Each row comes from the steps of one path. Every step used is in the known rows, and no mark comes twice. Write the path behind each row, first mark first.
Known rows:
C/R/A/K/H/Y: [1.833 2.910 1.512 -3.257 -1.655 -2.202 -1.856 -1.523 2.246 0.029 -3.966 1.014 0.816 1.883 3.040 -1.468 1.067 -1.188 -6.666 3.627 1.129 0.966 -1.497 -0.894]
R/Y/U: [1.733 0.319 -2.030 -3.787 -1.538 -3.618 -1.242 0.212 -1.746 0.023 -1.434 1.427 -1.078 1.845 3.729 -0.418 0.200 0.497 -1.798 0.997 1.651 0.420 1.079 0.316]
R/Y: [1.984 0.821 -1.815 -2.538 -1.909 -1.448 -1.795 -0.428 -1.139 -0.109 -2.056 0.597 -0.881 1.572 3.010 -1.321 0.482 1.484 -0.782 -0.880 1.718 0.289 0.491 -0.815]
N/E/U/Y/H: [-2.319 -0.737 -1.500 -0.229 -1.990 -2.516 -0.571 -0.494 -0.158 0.597 3.196 1.096 -1.165 3.242 0.235 -0.148 -1.067 -1.848 4.592 -3.916 0.193 -3.139 1.317 0.575]
C/R/A/K: [0.088 1.669 1.796 -2.594 -0.750 -1.955 -1.325 -0.390 1.413 0.299 -2.995 0.575 0.761 2.945 2.666 -1.650 1.308 -0.873 -5.128 3.210 1.274 0.792 -1.947 -1.547]
K/G: [3.032 0.894 -1.111 1.865 -4.037 2.468 -0.721 -0.619 -1.686 0.103 -0.960 0.723 0.812 1.035 1.228 -1.276 1.051 -1.060 -1.205 0.277 1.044 1.115 0.168 0.735]
E/U/Y/H/K/A/R: [0.697 0.281 0.944 -2.612 -1.370 -3.800 -1.270 -2.492 0.858 0.870 0.567 2.679 -1.347 2.722 -0.787 0.136 -3.213 -3.266 -1.485 -1.178 -1.563 -1.505 0.427 0.698]
F/A/K/H/Y: [3.319 -0.632 -0.938 -0.971 0.990 1.390 -2.603 -0.801 2.777 0.998 -2.805 -0.404 5.780 1.721 0.401 1.876 2.458 -1.771 -3.977 -0.772 -0.932 2.755 0.271 1.781]
Y/H: [1.855 -0.401 0.002 0.483 -1.867 -1.558 -0.836 -0.696 0.200 0.491 -0.079 1.197 -0.469 2.929 1.349 1.731 0.605 -1.230 -2.043 -0.447 -0.935 -0.353 0.487 -0.224]
A/R/Y/H/K: [2.913 -0.749 0.862 -2.777 -1.313 -1.743 -2.908 -1.356 1.753 0.150 -2.810 1.065 -0.329 2.694 0.743 2.092 0.182 -0.377 -4.714 0.319 -1.709 1.432 -0.413 0.350]
F/L: [1.947 -0.803 -0.872 0.843 -0.417 3.256 -1.828 0.840 0.388 0.112 -0.059 -1.606 2.918 1.674 -2.151 -0.398 2.205 0.469 -1.180 -2.049 2.143 1.239 2.227 0.653]
F/A: [0.252 -1.013 -1.101 -0.483 1.253 1.268 -1.709 1.052 1.131 0.682 -0.901 -1.358 4.522 2.351 -0.335 0.311 2.411 -0.450 -0.577 -2.111 0.516 1.501 0.888 0.062]
F/A/K: [1.225 -2.006 -0.479 -0.381 2.297 1.608 -1.937 0.547 1.736 1.223 -1.523 -0.958 5.590 2.817 -0.148 1.547 2.834 -1.246 -2.058 -1.240 -0.771 2.405 -0.240 0.988]
N/E/U/Y/R/A/K/H: [-1.417 -0.318 -1.390 -0.765 -2.328 -2.794 -1.394 -1.195 0.469 0.503 1.517 1.609 -0.744 3.049 1.127 0.034 -0.866 -2.603 2.282 -2.678 0.536 -1.565 0.494 1.204]
N/E/U: [-2.671 -0.980 -2.111 0.654 -1.692 -0.579 -0.412 -0.012 -0.104 0.196 3.512 -0.168 -0.888 2.059 -0.752 -1.033 -0.393 -0.650 5.346 -4.504 1.562 -3.244 1.484 1.434]
H/K/A: [2.462 1.613 1.273 -0.886 -1.574 -0.331 -0.860 -1.632 0.662 -0.850 -1.749 1.445 1.386 -1.422 0.158 -2.052 0.237 -0.820 -4.069 0.672 -0.459 0.133 1.897 2.090]
H/Y: [3.233 2.654 -0.589 -2.176 -1.441 -0.172 -1.610 -1.947 1.161 -1.026 -0.948 0.530 -0.233 -1.651 -0.181 -1.336 0.853 0.783 -1.226 -0.742 1.483 -1.677 2.232 0.987]
K/A: [1.610 1.436 -0.767 0.002 -1.300 -0.686 -1.012 -0.929 0.133 -0.531 -1.635 0.904 0.891 0.921 1.266 -1.531 0.467 -0.463 -2.377 0.383 1.955 1.541 1.102 0.335]
A/K/H/Y/U: [4.811 0.631 -0.670 -1.206 -1.519 -0.403 -2.097 -2.534 2.105 0.312 -2.619 1.812 2.031 0.194 1.212 2.176 0.312 -2.209 -4.504 1.045 -0.353 1.105 0.274 2.959]
Y/R/A/K/H: [2.341 0.665 0.268 -1.026 -1.969 -2.002 -2.469 -1.557 0.600 -0.295 -2.795 1.880 -0.661 2.109 2.462 0.602 1.342 -1.816 -5.360 1.956 0.927 2.143 -0.991 0.827]
H/Y/U/E: [2.446 2.031 -1.415 -3.788 -1.538 -3.738 -1.086 -0.903 0.602 -0.269 -0.342 1.556 0.383 -1.414 0.063 -0.233 0.569 -0.895 -1.566 1.152 1.541 -1.509 3.741 1.099]
C/R/Y/U/E: [0.336 2.058 -0.462 -4.531 -1.973 -4.650 -1.312 0.189 -0.617 0.523 -2.688 1.348 -0.430 2.682 3.426 -2.134 -0.051 -0.392 -3.694 3.520 1.508 -0.123 -0.052 -1.501]
H/K: [1.776 0.857 1.221 -0.825 -1.646 0.530 -0.957 -1.164 0.570 -0.592 -0.750 0.824 0.979 -1.329 -0.838 -1.330 0.165 -0.376 -1.855 -0.877 -0.643 -1.481 1.773 1.800]
G/K/A: [2.543 1.634 -0.186 1.676 -0.439 1.546 -1.546 -0.351 0.175 -0.908 -2.336 1.861 2.143 0.066 -0.431 -1.965 0.134 -0.179 -2.459 -1.577 1.744 -2.408 -0.514 2.237]

Write each row's path:
[2.513 0.785 -0.469 -2.797 -1.731 -3.466 -1.736 -0.950 1.959 0.558 -2.891 1.569 2.111 1.132 2.723 1.424 1.619 -2.271 -5.079 2.023 1.263 2.289 0.695 -0.152] -> R/A/K/H/Y/U/E
[1.743 -0.959 -0.358 -3.496 -0.693 -2.248 -2.724 -0.372 1.031 0.061 -2.246 0.810 -0.318 2.718 0.705 1.886 -0.059 -0.184 -3.081 0.598 0.339 1.595 -0.133 0.575] -> A/R/Y/U
[4.854 3.123 -1.704 -1.090 -4.009 0.038 -2.559 -2.954 2.065 -0.697 -2.837 1.199 0.678 -1.266 0.883 0.248 -0.395 -0.886 -3.090 -0.902 1.392 -0.030 1.890 1.553] -> K/H/Y
[3.158 0.482 1.465 -0.232 -2.002 -2.142 -0.652 -1.712 0.683 0.054 -1.179 2.181 0.264 1.230 1.592 0.654 0.459 -1.945 -5.462 1.341 -2.439 0.226 1.219 1.276] -> Y/H/K/A
[2.100 0.293 -0.020 -1.167 -1.498 -1.212 -1.811 -0.966 1.789 0.351 -2.897 0.860 1.818 1.954 2.695 1.156 1.594 -1.537 -4.354 0.678 1.299 2.511 -0.677 -0.341] -> R/A/K/H
[0.934 -0.267 0.550 -1.372 -0.282 -1.196 -1.302 -0.199 1.150 0.307 -1.865 0.468 1.443 2.143 2.181 0.491 2.136 -0.794 -3.139 0.601 1.403 1.804 -0.718 -0.771] -> R/A/K
[2.673 0.884 -0.385 -0.568 -0.424 -1.078 -2.277 -0.029 0.641 -0.317 -3.280 2.495 2.405 0.869 -0.151 -0.486 -0.126 -0.936 -4.046 -0.051 1.150 -1.189 -0.282 1.994] -> G/K/A/R/Y/U/E
[2.331 0.482 0.522 -0.584 -1.975 -1.320 -1.951 -1.174 -0.397 -0.229 -2.336 1.838 -0.753 2.272 2.574 -0.127 1.954 -1.734 -5.200 2.592 0.775 2.330 -1.241 0.821] -> Y/R/A/K/G
[2.560 0.844 1.002 -3.137 -1.562 -2.975 -1.575 -1.292 1.085 -0.253 -2.721 2.074 1.662 -0.565 0.400 -0.622 -0.044 -1.614 -5.695 2.181 -1.072 1.337 2.145 1.833] -> H/K/A/R/Y/U/E
[-0.755 0.529 -0.629 -2.107 -1.270 -2.427 -1.009 -1.552 -0.271 0.754 1.588 1.576 -1.518 2.228 -1.167 -1.181 -3.158 -2.002 2.634 -3.101 0.884 -2.736 0.618 -0.137] -> E/U/Y
[2.727 1.234 1.322 -1.495 -3.042 -2.759 -1.256 -1.839 -0.413 0.546 -1.415 3.178 0.256 2.215 1.927 0.604 -0.911 -2.967 -2.714 0.590 -2.527 -0.245 0.754 -0.675] -> U/Y/H/K/G
[2.099 -0.019 0.384 -0.497 -1.585 -0.285 -1.068 -0.397 0.389 0.466 -2.279 0.802 1.714 2.176 2.834 0.115 2.443 -1.413 -4.155 1.634 1.098 2.719 -1.061 -0.371] -> R/A/K/G
[3.272 0.048 1.939 -0.582 -1.765 -2.083 -1.139 -1.817 1.401 0.091 -1.578 2.146 0.418 1.620 0.968 1.435 0.384 -2.130 -6.172 1.483 -2.901 0.723 0.821 1.397] -> Y/H/K/A/R
[3.667 -0.682 -0.170 1.430 -1.713 2.316 -1.122 -1.219 -0.210 0.812 -1.624 1.091 2.237 1.683 1.106 0.669 1.448 -1.820 -2.743 0.968 -0.595 1.856 -1.226 1.827] -> A/K/G
[3.779 0.934 -0.246 -2.803 -2.353 -3.359 -1.422 -1.427 -0.622 0.068 -2.787 2.126 -0.865 1.728 4.222 -0.447 0.514 0.042 -5.211 1.288 -1.189 0.929 0.760 0.110] -> R/Y/H/K/A
[3.432 0.575 -0.253 -2.760 -2.377 -2.968 -1.444 -1.192 -0.648 0.178 -2.278 1.849 -1.094 1.757 3.746 -0.129 0.511 0.248 -4.121 0.579 -1.276 0.171 0.671 -0.035] -> R/Y/H/K
[1.223 0.229 -2.654 -4.105 -2.045 -5.052 -1.282 0.646 -1.697 0.662 -1.487 1.585 -0.243 1.803 3.247 -0.187 0.210 -0.137 -1.109 1.036 1.749 0.474 2.010 -0.712] -> R/Y/U/E
[3.552 1.704 -0.950 2.068 -2.285 2.399 -2.430 -0.929 0.927 -0.630 -2.782 1.796 2.322 -0.171 -0.682 -0.302 -0.704 -0.774 -1.937 -2.975 1.461 -3.059 -0.617 2.570] -> G/K/H
[2.353 0.536 -0.439 -2.526 -0.859 -2.620 -2.113 -1.006 0.858 -0.359 -3.103 1.461 0.477 2.073 1.879 0.168 0.147 -0.694 -5.131 2.106 0.999 3.182 0.407 0.766] -> K/A/R/Y/U
[3.691 2.907 -0.214 -2.371 -1.751 -1.117 -2.167 -2.555 0.725 -1.371 -1.423 1.440 -1.670 -1.351 0.299 -1.339 0.916 0.208 -3.025 0.625 1.124 -1.243 1.702 1.763] -> H/Y/R
[4.843 3.089 -0.393 0.267 -2.460 0.932 -2.869 -1.900 1.498 -1.213 -3.747 2.510 1.338 -1.102 0.301 -0.793 0.026 -0.818 -4.661 -1.251 1.494 -2.732 -0.365 2.910] -> G/K/H/Y/R/A
[1.342 0.816 0.436 -1.639 -1.997 -3.445 -1.469 -1.242 -0.089 0.637 -0.913 2.542 -0.268 3.365 1.727 1.257 -0.988 -2.261 -0.700 -0.613 -1.113 -0.544 0.539 -1.846] -> U/Y/H
[-0.180 0.160 -0.251 -1.892 -1.509 -3.418 -0.856 -1.774 -0.112 1.087 1.651 2.157 -1.871 3.216 -0.448 -0.072 -3.058 -2.671 1.243 -2.420 -0.405 -2.555 0.440 -0.223] -> E/U/Y/H
[1.920 -0.600 -0.199 -2.619 -0.964 -0.702 -3.120 -0.820 1.468 -0.043 -2.688 0.215 -0.161 2.518 0.220 1.304 0.173 0.508 -2.406 -0.692 0.359 1.534 -0.543 -0.238] -> A/R/Y
